Each row was made from one walk, in order. Every step used is in the known rows, and no mark comes twice. Write each row's walk.
Known rows:
k n s m: [-0.58,-0.91,0.21,3.82,0.48,-0.12,-3.90,4.26,0.25,0.05,0.35,-5.18,-2.16,-0.83,0.78,1.37,-0.30,-0.14,-1.81,-0.67]
r k n: [-0.63,-0.48,0.28,0.17,0.64,-0.10,-2.63,1.17,0.33,0.43,0.25,-0.58,-0.29,-0.15,5.55,0.50,-0.53,-0.77,-1.25,1.08]
r k n s m: [-0.38,-1.07,0.05,4.04,0.58,-0.32,-4.00,4.89,0.32,1.15,0.35,-4.19,-2.00,-0.48,4.79,1.36,-0.02,-0.45,-1.84,0.57]
k r: [-1.03,-0.32,0.26,-0.04,0.17,0.35,-0.60,1.39,-0.02,-1.06,0.02,-0.04,0.43,-0.40,0.88,-0.07,-0.22,0.68,-0.31,-1.92]
k r s m: [-0.89,-0.71,0.19,3.55,-0.03,0.04,-0.56,1.66,-0.04,-0.10,-0.08,-4.44,-1.53,-2.10,0.77,0.28,0.13,0.31,-0.11,-0.98]
w k: [1.03,-0.62,-0.33,-0.50,0.52,0.18,0.06,-0.97,0.32,-0.13,-0.08,1.68,0.60,0.26,-1.16,-0.18,0.11,-0.02,-0.24,-0.06]
n k r s z: [1.29,-0.84,-0.28,4.12,0.90,0.25,-1.61,2.67,0.39,0.62,-0.42,1.39,-1.88,-0.64,3.88,0.07,0.53,4.07,-0.82,-1.08]
k n: [-0.81,-0.31,0.53,0.07,0.51,0.13,-2.53,0.56,0.19,-0.67,0.33,-1.52,-0.47,-0.41,1.56,0.43,-0.68,-0.47,-1.17,-0.17]
r k m s: [0.24,-0.79,-0.09,1.59,-0.41,-0.10,-2.92,0.42,0.35,0.91,0.32,-1.28,0.47,1.49,5.20,0.68,0.47,-0.34,0.92,1.16]
r k m s n: [-0.49,-1.06,0.02,4.15,-0.20,-0.27,-3.19,2.93,0.19,0.48,0.23,-3.23,-0.59,1.47,4.89,1.22,0.28,-0.80,1.19,0.95]
n k m s z: [2.07,-0.97,-0.43,3.01,0.16,0.31,-3.95,1.76,0.71,0.56,-0.12,-0.12,-1.15,2.00,4.28,0.55,1.11,3.78,0.38,-0.35]
r k n s z: [1.49,-0.80,-0.09,4.41,1.02,-0.27,-3.74,5.28,0.39,0.96,0.13,0.07,-2.03,0.31,4.78,1.07,0.12,3.02,-1.66,0.60]
m k n: [-0.85,-0.64,0.37,0.02,0.12,0.06,-3.36,0.44,1.82,-0.61,0.11,-0.86,-0.46,0.78,1.07,0.69,-0.29,-0.43,-1.38,-0.23]
m k r s z: [0.91,-0.72,0.08,3.95,0.04,0.05,-1.16,1.96,1.60,-0.26,-0.36,0.47,-1.60,-0.18,0.32,0.18,0.69,3.73,-0.16,-1.02]
w k r s m: [0.14,-1.28,-0.11,3.10,0.49,0.17,-0.49,0.72,0.30,-0.20,-0.19,-2.80,-0.89,-1.85,-0.36,0.04,0.23,0.23,-0.38,-1.09]
w k m s: [1.12,-1.20,-0.23,0.94,-0.10,0.35,-2.77,-1.18,0.67,-0.27,0.25,-0.48,0.94,1.42,0.09,0.42,0.60,-0.09,0.72,-0.13]
n s r k m: [-0.03,-0.97,-0.27,5.06,0.08,-0.23,-2.07,7.44,0.31,0.67,0.29,-1.04,-1.37,0.66,4.67,0.85,0.93,0.50,0.53,1.15]
n k: [0.29,-0.40,-0.42,0.16,0.49,0.16,-1.24,0.59,0.37,0.92,-0.25,1.46,-0.25,0.81,3.00,0.18,0.24,0.32,-0.84,-0.13]
m s r k n: [-1.11,-0.99,0.31,3.92,0.43,-0.10,-4.62,5.42,0.38,-0.60,0.19,2.75,-0.97,1.34,5.69,1.11,-0.66,-0.27,-1.22,1.27]
m k r s: [-0.77,-0.82,0.21,2.48,-0.07,0.12,-1.24,0.57,1.55,-0.12,-0.18,-0.04,-0.32,-0.35,0.33,0.42,0.18,0.25,-0.37,-0.83]

Write each row's walk:
[-0.32,-1.08,-0.32,4.22,0.45,0.07,-3.52,3.06,0.37,0.39,-0.33,1.21,-1.02,1.98,2.69,1.29,-0.12,-0.17,-0.65,-0.23]
m s n k
[-0.72,-0.83,0.22,3.96,-0.38,0.01,-3.01,2.34,0.17,-0.60,0.25,-4.18,-0.70,1.20,0.97,1.16,0.10,-0.50,1.28,-0.20]
k m s n
[-0.49,-1.26,0.03,4.61,0.94,0.11,-0.61,2.23,0.24,-0.72,-0.16,-0.92,-0.83,-1.17,-0.54,0.49,-0.15,-0.24,-0.14,-0.94]
w k r s n
[0.32,-1.45,-0.08,3.44,0.12,0.24,-2.94,1.37,0.51,-0.74,0.15,-2.47,-0.13,1.48,-0.22,0.98,0.30,-0.57,1.00,-0.21]
w k m s n
[-1.40,-1.36,-0.04,4.12,0.61,0.46,-4.15,4.44,0.39,-0.68,-0.26,1.15,-0.54,1.60,3.61,1.19,-0.32,0.48,-1.01,-2.24]
m s n k r
[-0.47,-0.65,0.24,2.82,0.75,0.05,-3.79,3.27,0.31,0.00,0.28,-1.39,-1.01,-0.15,0.86,1.23,-0.57,-0.12,-1.85,-0.45]
k n s
[0.20,-0.71,-0.32,0.08,0.25,0.33,-2.01,0.42,0.56,0.78,0.08,-2.28,-0.24,0.71,4.33,0.15,0.77,0.37,0.27,-0.27]
n k m
[0.99,-0.79,-0.22,-0.55,0.21,0.32,-0.72,-1.14,0.52,-0.26,0.26,-2.16,0.57,0.24,0.15,-0.22,0.68,-0.06,0.78,-0.15]
w k m
[-0.45,-0.62,-0.11,2.30,-0.10,-0.19,-0.88,4.74,0.18,0.01,0.17,-1.13,-0.82,0.47,5.40,0.07,0.67,0.23,1.16,1.39]
s r k m
[0.11,-0.41,-0.10,0.11,-0.20,-0.11,-0.87,0.45,0.23,1.05,0.28,-2.86,0.12,0.24,5.27,0.14,0.72,-0.34,1.01,1.20]
r k m
[-0.80,-1.25,-0.05,3.68,-0.22,0.09,-2.71,4.90,1.61,-0.36,-0.20,-2.99,-1.19,0.40,-0.44,1.07,0.64,0.94,-1.15,-2.43]
n s m k r
[-0.73,-0.75,-0.21,0.07,0.72,0.54,-1.89,1.92,0.41,-0.11,-0.23,1.49,0.09,0.38,3.95,0.06,0.09,0.97,-1.17,-2.03]
n k r
[-0.97,-0.85,0.30,4.97,0.73,-0.02,-3.77,7.59,0.28,-0.96,0.30,0.38,-1.90,0.01,1.06,1.24,-0.53,0.34,-1.67,-0.15]
k n s r
[-0.48,-0.53,0.08,3.71,-0.21,0.04,-2.02,4.14,0.07,-1.08,-0.08,3.40,-0.64,1.46,0.07,0.56,-0.18,0.43,-0.01,0.27]
m s r
[-0.27,-0.86,0.06,2.97,0.87,-0.23,-3.89,3.93,0.38,1.10,0.31,-0.46,-0.80,0.17,4.87,1.27,-0.39,-0.50,-1.85,0.82]
r k n s
[-1.21,-0.62,0.28,2.42,0.68,-0.13,-2.64,5.49,0.22,-0.52,0.13,1.16,-1.28,0.06,5.72,0.49,-0.52,-0.28,-1.18,1.31]
s r k n
[0.42,-1.49,-0.07,3.35,0.90,0.07,-3.81,3.30,0.67,-0.07,0.18,-3.46,-1.55,-0.51,-0.34,1.11,-0.07,-0.20,-2.04,-0.72]
w k n s m
[-0.72,-0.45,0.20,2.53,0.19,0.12,-0.46,0.73,-0.02,-0.14,-0.01,-0.70,-0.42,-1.46,0.87,0.11,-0.17,0.27,-0.20,-0.77]
k r s
[-0.27,-0.70,-0.14,3.83,-0.08,-0.28,-2.13,4.79,0.22,0.01,-0.13,4.35,-0.52,1.70,4.08,0.70,-0.01,0.15,-0.08,1.54]
m s r k
[-0.29,-1.24,-0.28,3.80,0.00,0.35,-4.00,4.65,0.66,-0.23,0.03,1.11,-0.93,2.07,4.39,0.75,0.66,0.85,0.21,0.00]
n k m s r
[-1.47,-1.03,-0.04,2.63,0.97,0.42,-2.06,4.50,0.24,-0.57,-0.25,-0.39,-0.91,0.41,3.61,0.59,-0.10,0.47,-0.86,-2.18]
s n k r
[2.00,-0.73,-0.20,2.99,-0.28,-0.10,-2.81,1.71,0.39,0.74,0.15,-0.75,-0.76,1.60,5.17,0.46,0.93,3.13,1.15,0.97]
r k m s z
[-0.42,-1.01,0.18,2.75,0.36,-0.02,-4.56,3.27,1.92,0.01,0.13,-0.76,-0.97,0.96,0.37,1.48,-0.07,-0.13,-2.05,-0.48]
m k n s
[-0.42,-0.37,0.11,5.18,0.23,-0.37,-0.03,1.86,-0.13,0.48,-0.12,-2.58,-1.88,-1.12,-0.25,0.73,-0.29,-0.84,0.40,1.02]
r s n
[0.02,-0.76,-0.31,5.14,0.41,-0.34,-1.29,7.61,0.16,0.83,-0.06,2.85,-1.33,0.73,3.39,0.80,0.39,0.48,-0.59,1.30]
n s r k
[-1.02,-1.15,0.23,5.01,0.36,-0.08,-4.54,7.52,1.90,-0.91,0.09,1.03,-1.84,1.17,0.50,1.46,-0.10,0.31,-1.94,-0.29]
m k n s r
